What can hang from each mark
Z527: Z762
Z188: Z80 Z219 Z376 Z527
Z762: Z527
Z219: Z188 Z212
Z212: Z902
Z376: Z188
Z902: Z212
Z868: Z80
Z80: Z188

Each row was made from one small tree. The marks that hang from a mark follow it in brackets, in the order of their numbers. Every link used is in the known rows. Write each row's tree.
Known rows
Z80(Z188(Z376 Z527)): [ 2.51 -0.29  1.13  0.81  0.38  0.34  2.11 -3.94  0.94  6.40  1.46  0.89
  2.59  2.43  4.96 -2.19  0.58  3.32  4.29]
Z868(Z80): [ 5.40 -1.56  3.28 -1.80  1.45  3.35  3.60 -4.66 -3.07  1.04  0.11 -2.29
  2.15  1.88  5.39 -3.92  0.23  2.22  3.03]
Z188(Z80 Z219): [ 3.26 -0.74  3.28 -2.14  1.93  0.60  3.06 -1.40 -0.40  3.30  0.10 -3.84
  2.91  0.24  5.57 -1.17 -0.38  0.60  0.15]
Z212(Z902): [ 3.19  0.60  1.84 -0.92  0.95  3.61  3.36 -2.93 -1.61  1.33  2.58 -0.78
  3.39  2.23  2.16 -2.57  0.14  3.09  1.26]
Z219(Z188): [ 4.03  1.90  3.25 -0.52  2.61  2.07  5.09 -3.09 -2.20  3.06  1.36  0.77
  2.58  3.12  3.04 -5.97  1.52  3.05  1.07]
Z188(Z80 Z219(Z212) Z376 Z527): [ 0.33  1.09  3.64 -0.75  1.36 -3.32  0.65  0.14  1.38  6.78 -1.99 -3.49
  2.31 -1.48  4.68 -0.64  1.29  1.87  0.20]
Z188(Z376 Z527(Z762)): [ 2.09 -0.09  3.01  0.88 -1.69  0.38  2.14 -2.07  0.81  5.56  1.29 -1.74
  4.47  0.09  3.37 -2.63  1.08  2.04  1.87]
Z868(Z80(Z188(Z376 Z527))): [ 4.00 -2.17  1.83  0.15  1.03  1.09  1.98 -5.45 -0.11  4.78 -0.33 -1.30
  1.35  1.84  4.96 -2.14  0.94  3.55  5.59]
Z80(Z188(Z219(Z212) Z527(Z762))): [ 3.97  2.52  1.16 -0.62  2.30  0.30  1.92 -2.57  2.02  6.22  2.99  0.02
  3.82  0.44  2.52 -0.44 -0.19  1.94  0.85]
Z902(Z212): [ 3.28 -1.58  2.45 -0.58 -0.11  2.06  4.68 -1.38 -2.69  3.01  1.28 -2.90
  3.31  1.57  6.21 -3.60  0.18  0.33  0.99]
Z376(Z188(Z80 Z219(Z212) Z527(Z762))): [ 2.84  2.38  2.65 -1.70 -0.15  0.00  3.19  1.25  1.13  5.07  1.06 -2.20
  5.23 -0.30  3.55  0.31 -0.10  0.28 -2.34]
Z80(Z188(Z219(Z212) Z376 Z527(Z762))): [ 2.74  1.54  1.63  0.35  1.86 -1.01  1.26 -2.32  2.83  7.36  2.10  0.13
  3.24  0.05  2.38 -0.45  0.48  2.17  1.56]
Z376(Z188): [ 4.45  0.68  2.67 -1.76 -0.26  3.32  5.09 -1.42 -2.62  1.95  2.59  0.83
  4.68  3.14  5.22 -3.27 -0.64  0.82 -0.27]
Z219(Z188(Z376) Z212(Z902)): [ 1.46  4.37  3.16  0.43  3.55  0.31  3.73 -1.24 -0.90  3.88  0.82  1.99
  1.58  2.08 -0.39 -5.49  2.99  4.74  0.08]
Z376(Z188(Z219(Z212) Z527(Z762))): [ 3.86  2.75  2.84 -1.85  0.40  0.77  2.95  0.25  0.21  4.47  2.35 -0.61
  5.50  0.00  2.47 -0.43 -0.35  0.17 -2.49]
Z80(Z188(Z376 Z527(Z762))): [ 2.80  0.08  0.98  1.29 -0.35  0.82  2.39 -3.56  2.15  6.64  2.40  0.46
  3.66  1.72  3.59 -1.71  0.62  2.87  3.68]
Z762(Z527): [ 4.17  1.75  3.05 -1.03 -0.38  3.51  4.14 -3.38 -4.93 -0.23  3.01  0.72
  4.00  3.81  7.61 -2.67 -0.60  1.86  0.48]
Z376(Z188(Z80 Z219 Z527)): [ 2.86 -0.03  2.57 -1.82 -0.34  0.15  2.90 -0.09  0.29  4.77  0.18 -2.62
  4.28  0.72  5.21  0.54 -0.30  0.41 -0.56]
Z80(Z188(Z219(Z212(Z902)) Z527(Z762))): [ 3.36  2.53  0.59 -0.38  2.45  0.64  1.56 -2.55  2.63  5.93  3.11 -0.08
  3.69  0.29  0.83  0.57  0.02  2.57  0.97]
Z219(Z188(Z80 Z376 Z527) Z212): [ 0.40  4.20  3.50  0.45  2.01 -2.16  3.40 -0.24 -0.08  6.43 -1.72 -0.05
  1.79  1.17  3.17 -5.14  3.22  4.33  0.57]
Z868(Z80(Z188(Z219 Z527(Z762)))): [ 5.46 -1.62  1.70 -0.82  1.91  1.71  1.86 -5.10  1.09  4.54  0.79 -2.63
  2.40  0.43  3.29 -0.22  0.15  2.13  3.81]
Z527(Z762): [ 4.69  1.00  2.79 -0.91 -0.26  3.78  4.62 -2.41 -0.97  2.17  3.52 -1.03
  5.24  1.22  3.45 -3.76 -0.23  1.01  0.21]

Write each row's tree
[ 2.00  2.24  2.19 -1.80  0.62 -0.11  2.46  0.94  0.62  4.49  0.39 -1.95
  4.01  0.26  3.17  0.89  0.05  1.40 -1.68] => Z376(Z188(Z80 Z219(Z212(Z902)) Z527))
[ 4.63 -2.33  2.10 -0.32  1.75  2.09  2.98 -5.47 -0.78  3.40  0.33 -0.66
  1.09  2.43  5.13 -3.02  0.65  3.06  5.13] => Z868(Z80(Z188(Z376)))
[ 0.92  0.79  3.23  1.10  0.73 -1.24  3.25 -1.74  0.49  6.42 -1.61 -1.46
  1.91  1.63  3.77 -4.16  2.88  3.87  2.42] => Z219(Z188(Z80 Z376 Z527))
[ 1.11 -1.29  3.33  0.21 -0.62 -2.06  0.94 -0.53  3.30  7.00 -0.73 -5.13
  3.71 -2.04  3.61  0.70  0.97  0.95  0.95] => Z188(Z80 Z219 Z376 Z527(Z762))
[ 5.84 -2.01  2.02 -1.58  3.15  2.22  2.62 -5.46 -0.58  3.08  0.73 -1.72
  1.37  1.60  4.52 -1.45 -0.17  2.14  3.82] => Z868(Z80(Z188(Z219)))
[ 1.22  1.05  3.18  1.48  0.01 -0.79  3.55 -1.38  1.67  6.56 -0.69 -1.84
  2.97  0.90  2.44 -3.72  2.87  3.49  1.81] => Z219(Z188(Z80 Z376 Z527(Z762)))
[ 1.98  1.16  3.55 -1.07  3.14 -0.49  1.42 -1.12 -0.11  3.80  1.02 -0.84
  2.23 -0.24  1.49 -1.66  0.75  1.92 -0.54] => Z188(Z219(Z212(Z902)) Z376)
[ 0.82 -1.71  3.41 -0.31  0.33 -2.59  0.63 -1.02  1.82  6.78 -1.90 -4.66
  2.39 -1.12  5.24  0.16  0.95  1.50  1.63] => Z188(Z80 Z219 Z376 Z527)
[ 2.78 -0.93  1.51  0.28  1.71 -0.92  0.92 -3.68  1.95  7.05  1.23 -0.24
  2.37  1.10  4.02 -0.33  0.33  2.30  3.37] => Z80(Z188(Z219 Z376 Z527))
[ 2.07 -1.16  3.56 -0.48  0.87 -1.71  0.27 -2.14  0.71  6.03 -0.21 -2.69
  2.84 -0.53  3.89 -0.76  0.69  1.33  1.43] => Z188(Z219 Z376 Z527)
[ 1.78 -1.96  3.80 -0.94  1.41 -1.11  2.24 -1.10  0.69  4.67 -0.89 -3.60
  2.12 -0.22  5.43 -1.21  0.54  0.88  1.03] => Z188(Z80 Z219 Z376)
[ 5.00 -1.28  1.49 -0.72  1.39  2.24  2.50 -5.59 -0.73  3.89  0.27 -1.42
  1.74  2.12  5.14 -2.10  0.37  3.34  4.98] => Z868(Z80(Z188(Z527)))
[ 3.98  0.99  0.66  0.36  0.10  2.15  3.00 -3.87  1.35  5.59  3.24  0.34
  4.23  2.09  3.81 -1.66 -0.19  2.65  2.95] => Z80(Z188(Z527(Z762)))
[ 5.17 -1.82  1.74 -1.09  2.50  1.21  1.58 -5.44  0.10  4.44  0.10 -2.36
  1.55  1.07  4.38 -0.51  0.17  2.52  4.25] => Z868(Z80(Z188(Z219 Z527)))
[ 2.46  1.34  1.69 -0.02  2.60 -1.47  0.95 -2.77  1.63  7.06  1.19  0.55
  2.23  0.74  3.59 -0.94  0.48  2.61  2.16] => Z80(Z188(Z219(Z212) Z376 Z527))
[ 0.71 -0.61  2.90  0.95 -2.35 -0.53  2.34 -0.85  1.93  6.31 -0.41 -3.63
  4.05 -0.39  4.69 -1.67  1.40  2.22  2.05] => Z188(Z80 Z376 Z527(Z762))
[ 1.17  3.92  3.84  0.03  2.95 -0.91  4.64 -0.42 -0.97  4.81 -0.89  0.76
  1.52  1.88  3.30 -6.28  2.85  3.87  0.04] => Z219(Z188(Z80 Z376) Z212)
[ 4.24 -2.73  2.08 -0.36  2.01  0.13  1.06 -5.21  0.79  5.33 -0.56 -2.27
  1.05  0.80  4.27 -0.62  0.73  2.67  4.85] => Z868(Z80(Z188(Z219 Z376 Z527)))
[ 1.01  1.61  3.08 -0.57  2.05 -2.05 -0.18 -0.96  1.02  5.78 -0.03 -1.74
  2.47 -1.08  1.35 -0.30  1.24  2.54  0.11] => Z188(Z219(Z212(Z902)) Z376 Z527)
[ 3.19  2.72  3.22 -2.11  2.55 -0.72  1.24 -1.41 -0.83  4.68  0.66 -1.79
  3.37 -0.48  3.61 -1.48  0.04  1.44 -0.89] => Z188(Z219(Z212) Z527)
[ 2.20  2.66  2.95 -1.49  0.98 -1.01  1.91  0.36  1.88  5.71  0.13 -4.23
  4.34 -1.87  3.27  0.00  0.38  1.07 -1.45] => Z188(Z80 Z219(Z212) Z527(Z762))
[ 2.58  5.48  2.64 -0.52  4.03  1.64  4.43 -1.54 -1.72  2.72  1.60  1.83
  2.19  2.43 -0.18 -5.38  2.27  4.55 -0.68] => Z219(Z188 Z212(Z902))
[ 2.48  2.20  2.72 -2.15  0.48 -0.42  2.91  0.85 -0.07  4.78  0.18 -1.75
  4.22  0.34  4.83 -0.07 -0.10  0.72 -1.80] => Z376(Z188(Z80 Z219(Z212) Z527))
[ 0.63  0.77  3.34 -0.98  2.55 -1.45  1.76  0.18  0.99  4.42 -0.62 -2.78
  1.82 -0.77  2.88 -0.72  1.08  2.04 -0.34] => Z188(Z80 Z219(Z212(Z902)) Z376)
[ 3.63  2.58  2.88 -2.25  1.04  0.30  2.69 -0.14 -0.97  4.24  1.43 -0.23
  4.48  0.80  3.77 -0.88 -0.35  0.57 -1.88] => Z376(Z188(Z219(Z212) Z527))
[-0.36  1.04  2.94 -0.35  1.42 -2.94  0.10  0.30  2.13  6.49 -1.64 -3.77
  2.07 -1.62  2.63  0.66  1.52  2.65  0.17] => Z188(Z80 Z219(Z212(Z902)) Z376 Z527)
[ 3.35  1.96  3.05 -2.64  1.39  0.74  4.22  0.73 -0.98  3.11  0.95 -0.99
  3.99  1.08  5.05 -1.23 -0.52  0.27 -2.26] => Z376(Z188(Z80 Z219(Z212)))
[ 1.78  4.82  3.62  0.84  1.83 -0.93  3.46 -0.92  0.22  6.14  0.57  1.10
  3.11  0.83  0.78 -5.48  2.98  3.79 -0.14] => Z219(Z188(Z376 Z527(Z762)) Z212)
[ 1.99  1.14  3.37  1.01  1.23 -0.46  3.09 -2.67 -0.45  5.75 -0.28  0.08
  2.20  2.04  2.65 -4.86  2.65  3.76  2.32] => Z219(Z188(Z376 Z527))
